Each row comes from the steps of one walk. Every step used is in the known rows, and no mark comes twice. Write the walk behind each row, first mark first.
Known rows:
pitusar, kiza, pizeg, roke: [ 3.05 -3.67  3.60 -2.33 -3.38  4.63  0.66 -0.25  0.93  4.76 -0.57 -0.53
 -2.33 -0.77  4.69 -1.90  4.08  2.70  0.26  3.39 -2.85  0.26]
migos, lekan: [ 3.08 -0.07  2.28  0.36 -0.16  2.85 -0.71  1.09  1.48  2.11  0.56  2.38
  1.46 -0.43  2.34 -2.99  2.86  1.18  1.03  3.40 -2.79  0.11]
kiza, pizeg, lekan, kote, roke, migos: [ 0.77 -4.02  4.02  0.35 -0.77  1.97  0.52 -0.82  1.43  2.05  2.98 -0.44
 -2.78 -2.74 -1.02 -1.58  0.68  0.93 -0.77  2.46 -3.86 -1.49]
pizeg, roke, migos, lekan: [ 4.40 -2.02  2.92  1.00 -0.64  3.44  0.96  0.15  0.97  1.60 -0.47  1.78
  2.07 -0.49  4.18 -3.51  2.99  1.70  1.93  4.47 -3.87 -0.30]
roke, kote, lekan, pizeg, kiza, pitusar: [ 0.62 -2.12  2.30 -1.58 -0.97  2.40 -2.09 -0.57  0.10  2.99  4.37  0.56
  1.78 -1.27 -3.42 -0.68  0.47  1.34 -1.32  3.77 -1.46  3.25]
migos, lekan, kote, roke, pizeg, kiza: [ 2.39 -1.40  1.92  2.65 -0.03  3.10 -1.23 -1.63 -0.94  2.85  1.74 -0.90
  0.47 -1.29  0.72 -2.85  1.19  0.08  2.55  2.42 -2.22 -0.38]
kote, roke, migos, lekan, pizeg, kiza, pitusar: [ 1.67 -1.46  2.85 -0.13  2.07  1.87 -2.52  0.21  1.37  4.80  3.59  0.27
  2.74 -0.62  0.68 -1.04  0.45  2.78  0.19  4.20 -2.64  2.05]
roke, pizeg, kiza: [ 0.00 -3.27 -0.07  4.45 -2.49  1.77  0.24 -3.18 -0.45  2.16  0.31  1.21
 -0.08  0.35  1.25 -1.85  1.39  1.16  2.28  3.28 -2.32  0.71]
lekan, pizeg, kiza, pitusar: [-0.30 -1.70  0.84 -0.88 -0.34  0.91 -1.88 -0.42  1.16  3.82  3.62  1.27
  1.43 -0.22  0.05 -0.94  0.83  2.24 -0.80  3.70 -2.20  2.99]
kote, lekan, pizeg, kiza, pitusar: [ 0.43 -1.49  1.36 -1.97 -0.68  2.45 -2.39  0.21  0.68  3.60  4.09  0.66
  1.11 -0.79 -1.38 -0.59  0.91  1.72 -0.96  4.49 -1.59  2.53]
pitusar, kiza, pizeg, lekan, kote: [ 0.38 -0.90  3.63 -0.50 -3.41  2.84  0.26  0.60  0.62  0.27  3.94 -2.60
 -1.82 -2.68  0.12 -1.92  1.09  0.79 -0.78  2.21 -3.43 -1.79]
lekan, kote, roke, pizeg: [ 0.19 -2.55 -0.37 -0.33 -1.23  2.70 -0.34 -0.60 -0.81  2.21  0.69  0.73
 -2.74 -1.69 -0.11 -1.61  1.62 -1.95  0.34  1.55 -2.90 -0.04]
migos, lekan, pizeg: [ 1.31 -0.41  0.92 -2.42 -0.70  2.97 -1.44  3.87  0.32  1.30  0.18  1.71
  2.37 -0.43  4.23 -0.80  1.39  0.13 -0.70  5.40 -1.46  1.67]
pitusar, kiza, pizeg, lekan, kote, roke: [ 2.35 -1.38  5.05 -1.86 -0.51  3.56 -1.07  0.23  1.00  3.42  4.14 -2.42
 -3.65 -3.41 -0.68 -2.51  2.58  0.26 -0.09  1.45 -3.12 -1.92]
migos, lekan, pizeg, kiza: [ 1.65 -1.12  2.07  0.81 -0.61  2.43 -1.75  0.82 -0.23  2.19  1.71  0.42
  2.50 -0.10  3.10 -1.91  1.06  1.37  1.15  5.30 -1.00  1.43]
kote, lekan, pizeg: [ 0.00 -2.30  0.48 -4.50 -2.77  4.15 -1.48  2.74 -0.42  0.95  1.48  1.71
 -1.45 -1.09  0.27  0.12  1.85 -1.25 -1.90  6.26 -0.39  1.54]
migos, lekan, kote: [ 1.45  0.41  2.09 -1.46 -0.77  1.98 -1.21  0.83 -0.13  0.19  3.12  0.53
 -0.62 -1.63  0.24 -3.76  1.24 -1.27 -0.02  2.33 -2.69 -0.60]
roke, migos, lekan, kote: [ 0.78 -1.08  2.53  0.12 -0.64  1.41 -0.54 -0.08 -0.23 -0.28  2.99  0.49
 -0.69 -1.26  0.24 -3.63  0.27 -0.60  0.21  3.10 -3.60 -1.09]
migos, lekan, kote, roke: [ 3.27 -0.30  3.61 -2.65  1.45  3.09 -2.12  0.62  0.40  3.20  3.42  0.23
 -2.54 -2.72 -0.83 -3.92  2.55 -1.37  0.34  1.46 -2.45 -0.75]
lekan, kote, roke: [ 1.22 -2.01  2.70 -2.91  0.25  2.04 -1.63 -0.88  0.30  3.34  3.88  1.04
 -5.07 -2.51 -2.13 -3.65  2.73 -1.93 -0.34  1.07 -2.41 -0.31]
pizeg, roke, migos: [ 1.68 -5.36  1.74  0.82 -2.76  2.14  1.96 -2.44  0.53  1.48  0.04  2.78
 -1.85 -0.30  2.51 -3.13  3.21  1.13  1.15  4.03 -4.12  0.40]
roke, migos, lekan: [ 2.17 -2.03  2.73  2.40 -0.04  2.13  0.05 -0.02  1.31  1.49  0.52  2.38
  1.40 -0.05  2.57 -2.69  1.52  1.93  1.38  4.40 -3.65 -0.43]

Which walk is each row?
[ 0.81 -5.21  1.07 -0.97 -2.92  2.51  1.45 -0.26 -0.19  0.95 -0.25  2.17
 -0.78 -0.21  3.91 -1.74  2.27  0.50  0.10  5.35 -3.23  1.25] : lekan, pizeg, roke, migos
[ 0.46 -1.77  1.56  1.07 -0.19  0.59 -1.39 -2.49  1.81  4.39  3.96  1.79
  0.36 -0.28 -1.42 -2.27  1.72  2.76  0.23  2.33 -3.06  2.13] : pizeg, kiza, pitusar
[ 2.35 -1.51  3.30 -1.56 -1.43  2.85  0.13  0.90  0.05  0.82  1.72 -0.93
 -0.02 -2.03  2.01 -2.78  0.50  0.40 -0.61  3.10 -3.29 -0.96] : kiza, pizeg, roke, migos, lekan, kote
[ 4.57 -1.04  1.36 -4.09 -1.98  4.82  0.05  3.28 -0.13  1.51 -1.05  1.03
  2.32 -1.19  5.97 -2.37  4.06 -0.02  0.24  4.85 -1.95  1.85] : migos, lekan, pizeg, roke
[ 1.75 -3.53  3.19 -1.58 -3.33  4.13 -0.25 -1.62 -0.56  0.85  2.78  2.26
 -2.26 -2.21 -5.64 -2.09  2.58 -1.10 -1.00  3.09 -1.35  1.09] : roke, kote, lekan
[ 2.39 -4.13  2.41 -2.80 -3.79  3.28  0.99 -0.28 -1.44  0.68  0.59  1.85
  0.42 -1.85 -0.33 -2.20  2.92 -1.04 -0.90  2.58 -1.96  3.38] : lekan, pizeg, roke, kote
[ 1.60 -1.99  2.06 -1.79  0.75  2.96 -1.50  3.02  0.36  2.12  0.63  1.31
  1.53 -0.66  3.81 -0.71  1.01  0.48 -0.30  5.69 -2.04  0.91] : kote, roke, migos, lekan, pizeg
[ 1.62 -5.01  1.61 -2.06 -3.23  4.07  1.04  0.14 -0.55  0.74  0.19  1.64
 -1.06 -0.82  2.46 -1.50  2.46  0.06 -0.13  6.29 -2.73  0.83] : kote, lekan, pizeg, roke, migos
[ 2.15 -2.43  3.27  1.30  0.74  2.59 -1.88  0.05 -0.05  3.21  1.97 -0.01
  1.69 -0.46  2.76 -2.01  0.79  1.41  1.57  5.37 -1.42  0.78] : kote, roke, migos, lekan, pizeg, kiza
[ 3.73 -3.95  4.13 -3.55 -4.28  5.80  0.48 -0.37 -0.31  1.86  1.20  0.61
 -1.60 -3.17 -3.68 -1.44  3.08 -0.10 -1.70  3.09 -1.25  1.27] : kiza, pizeg, roke, kote, lekan
[ 2.72 -0.86  3.27 -1.78 -0.39  2.85 -0.66  0.04  0.84  1.65  4.44 -0.32
 -2.95 -3.73 -2.11 -3.60  3.12 -1.45  0.08  0.99 -3.08 -1.03] : pizeg, lekan, kote, roke
[ 0.55 -2.61  1.82 -0.78 -2.21  3.44 -1.81 -0.20 -0.81  1.86  2.67  0.41
 -0.54 -0.65  0.09 -1.30  1.35  0.22  0.13  5.88 -0.05  1.35] : kote, lekan, pizeg, kiza
[ 1.67 -1.67  4.13  1.48 -3.31  3.77  1.15  0.77  2.48  2.26  1.59 -1.53
  0.10 -1.77  2.33 -0.68  2.66  3.66  0.04  3.15 -3.56 -1.27] : pitusar, kiza, pizeg, lekan
[ 3.61 -4.08  5.30 -2.98 -4.25  6.31 -0.01 -1.00 -0.83  2.59  1.58 -0.60
 -2.33 -2.40 -2.49 -1.73  3.31  0.48 -0.57  3.57 -1.54  0.51] : pitusar, kiza, pizeg, roke, kote, lekan
[ 2.09 -0.06  1.61  0.74  1.31  2.19 -2.08 -0.80  0.51  4.14  3.52 -0.73
  2.17 -1.44 -0.75 -1.96  0.54  1.53  0.87  1.76 -3.18  0.99] : migos, lekan, kote, roke, pizeg, kiza, pitusar
[ 4.19 -2.53  3.57  0.39 -0.90  3.77  0.82  1.04  1.58  2.50 -1.20  0.75
  2.27 -0.88  4.58 -2.14  2.09  2.93  0.71  4.29 -3.59 -0.33] : kiza, pizeg, roke, migos, lekan
[ 0.59 -0.78  2.55 -1.13 -3.33  2.17  0.82  1.24  1.22 -0.56  3.50 -1.44
 -1.07 -3.29 -0.93 -1.61  0.78  0.21 -1.87  1.60 -3.07 -1.10] : kiza, pizeg, lekan, kote
[ 3.99 -2.75  3.14 -2.57 -2.88  3.89  0.71  0.92 -1.20  0.67  0.21  1.31
  2.52 -2.05  0.80 -2.50  2.90 -0.66 -0.31  2.93 -1.98  3.03] : migos, lekan, pizeg, roke, kote
[ 1.89 -1.50  2.72  0.64 -3.43  3.10  1.65  1.64  2.99  1.26  1.02 -0.10
  0.94 -2.64  0.98 -0.30  2.19  2.99 -1.29  2.48 -3.22 -0.44] : kiza, pizeg, lekan
[ 2.40 -1.17  3.82 -2.47 -0.62  3.20 -0.59  0.92  1.50  2.66  3.66 -1.32
 -2.86 -4.07 -1.66 -2.16  2.21 -0.26 -1.16  0.87 -2.75 -1.24] : kiza, pizeg, lekan, kote, roke
[ 3.47 -2.10  3.75  1.36  1.60  2.83 -0.69  0.03  1.56  3.12  0.94  1.89
  0.45 -0.82  1.92 -3.01  2.24  1.50  1.61  3.70 -3.60 -0.78] : kote, roke, migos, lekan
[ 1.08 -2.43  2.49  2.04 -0.54  2.17 -1.23  0.04 -0.23  1.82  1.48  0.44
  2.55  0.23  3.27 -1.76  0.26  1.74  1.27  5.80 -1.64  1.04] : roke, migos, lekan, pizeg, kiza
